In the rows, zero is written as 128.
Known rows, with every step that occurs
rafum dodan: [130 130 122 135 157 149 140 124 138 116 134 123 139 149 130 130 116 167
 118 129]
rafum toze: [129 125 124 145 151 128 120 142 113 132  92 137 130 102 127 134 126 138
  69 123]
sono dodan rafum toze: [139 133 198 114 152 163 161 143 170 149 138 199 115 120 146 128 125 128
  95 117]
gavub gisofu dodan rafum toze baki: [106 147  55 133 123 167 104 117 146 109 140 155 140 140 124 131  97 144
 129 109]
gavub gisofu: [136 143  62 127 104 124 114 130 147 111 126 130 137 151 132 112 128 150
 168 136]
gavub rafum dodan gisofu: [155 140  59 135 131 151 165 124 161 120  89 132 144 202 130 135 126 129
 115 149]
baki toze gisofu: [144 159  97 118 117 117 114 121 143 160 121 103 114 158  98 121 115 134
  82 128]
gavub rafum dodan: [141 135  59 144 131 175 135 128 147 112 110 138 144 178 150 132 115 145
 162 122]
sono dodan gisofu gavub rafum toze baki: [129 167  62 170  81 192 151 140 150 161  99 168 123 187 155 122 110  89
 145 120]
baki toze gisofu dodan sono: [141 163 207 105 114 170 121 119 152 148 118 109  96 179 101 128  96 122
  36 135]
gavub gisofu dodan: [123 153 101 133 107 167  90 117 150 108 143 111 123 144 128 122 121 139
 129 119]
sono dodan: [145 142 186 126 120 169 143 143 154 148 176 154 113 144 149 116 130 122
 145 121]
rafum gavub gisofu: [140 158  56 151 111 115 108 146 141 114  86 163 131 138 147 110 117 154
 133 126]
baki toze gisofu gavub rafum dodan: [127 176  36 148  97 184 116 107 164 149  66 102 120 205 124 121  94 154
 133 115]
dodan gisofu gavub rafum toze baki: [112 152   4 171  90 151 136 125 123 141  49 138 140 173 133 133 108  96
 129 128]
baki toze: [141 148 153 114 113 138 110 114 123 166 123 109 126 123 124 125 105 125
  90 125]
rafum gavub: [131 144 123 153 133 118 122 145 122 130  89 163 123 114 142 127 117 129
  93 117]
rafum toze gisofu dodan sono: [130 141 180 134 150 156 130 147 141 112  89 140  99 159 106 137 118 135
  16 134]
sono dodan gisofu gavub rafum: [141 165 134 140  74 191 163 128 181 156  94 157 110 193 156 118 131  84
 157 133]

Rows
[138 137 206  96 130 165 168 130 184 146 173 187 113 147 144 120 128 119
 154 122]  sono dodan rafum
[126 132 241 115 125 180 136 123 136 116 125 136 111 150 132 135 108 117
  82 137]  gisofu dodan sono
[132 154  78 120 121 110 135 133 168 113  80 196 134 143 143 115 116 149
 143 128]  dodan rafum gavub gisofu
[148 168 135 118 110 155 150 149 196 133 129 225 116 156 164 103 117 144
 158 120]  sono dodan rafum gavub gisofu
[111 146  71 158 109 195 130 112 147 116  74 129 136 175 154 129 105 147
 179 116]  gisofu gavub rafum dodan
[109 127 187 122 163 165 122 118 144 126 108 149 119  98 121 149 114 123
  41 107]  gisofu dodan rafum toze
[115 142 121 119 140 161 108 117 162 108 105 152 128 120 124 132 116 145
  80 116]  gavub gisofu dodan rafum toze
[108 145  72 149  81 172 118 118 138 130  70 134 125 152 152 127 117 107
 187 114]  gisofu gavub rafum
[126 153  80 142 107 183 166 127 175 103  53 149 118 239 135 120 105 155
 163 144]  toze gisofu gavub rafum dodan sono
[125 169  98 156 110 157  84 135 142 109 104 146 119 129 144 121 108 143
  94 108]  rafum gavub gisofu dodan
[ 98 147   6 179  86 179 103 131 108 133  70 146 140 147 152 131  97 116
 180 103]  gisofu gavub rafum toze baki
[113 157 154 130 134 163 160 135 190 147 100 182  97 152 124 119 128 137
 105 112]  sono dodan rafum toze gisofu gavub
[115 157 126 133 147 136 127 126 172 119 102 172 100 144 109 137 116 126
  56 106]  toze gisofu dodan rafum gavub
[121 141 141 138 105 203 162 122 155 108  51 153 130 206 162 126  95 145
 171 141]  gisofu gavub rafum dodan sono
[140 129  61 153 126 155 112 147 124 127  72 152 134 129 147 138 124 117
 119 117]  gavub rafum toze
[113 157  15 159 110 171 134 119 168 109  71 123 124 208 127 124 117 157
 173 120]  toze gisofu gavub rafum dodan
[ 96 140 100 130 142 119 147 121 164 126  52 153 112 136 102 130 124 143
  88 120]  dodan rafum toze gisofu gavub
[111 148 183 130 143 160 126 120 151 127 103 176 112 108 136 141 106 116
  65 101]  gisofu dodan rafum gavub
[133 149 175 115 103 174 122 127 155  99 120 137 119 175 136 119 109 139
 120 143]  gavub gisofu dodan sono
[103 147  75 161 131 124 119 132 134 127  56 124 110 133 106 127 127 147
  79 119]  rafum toze gisofu gavub
[126 130  86 118 162  99 150 134 162 122  90 162 120 139  97 136 135 141
  73 127]  dodan rafum toze gisofu
[123 152  73 142  85 148 150 111 153 138  47 128 126 179 134 130 127  88
 138 140]  dodan gisofu gavub rafum
[142 145 117 143 126 184 123 150 150 109  64 155 105 187 124 140 116 114
  63 128]  gavub rafum toze gisofu dodan sono
[116 146 124 102 116 162 116 104 177 106 138 143 125 146 127 126 117 136
 138 120]  gavub gisofu dodan rafum
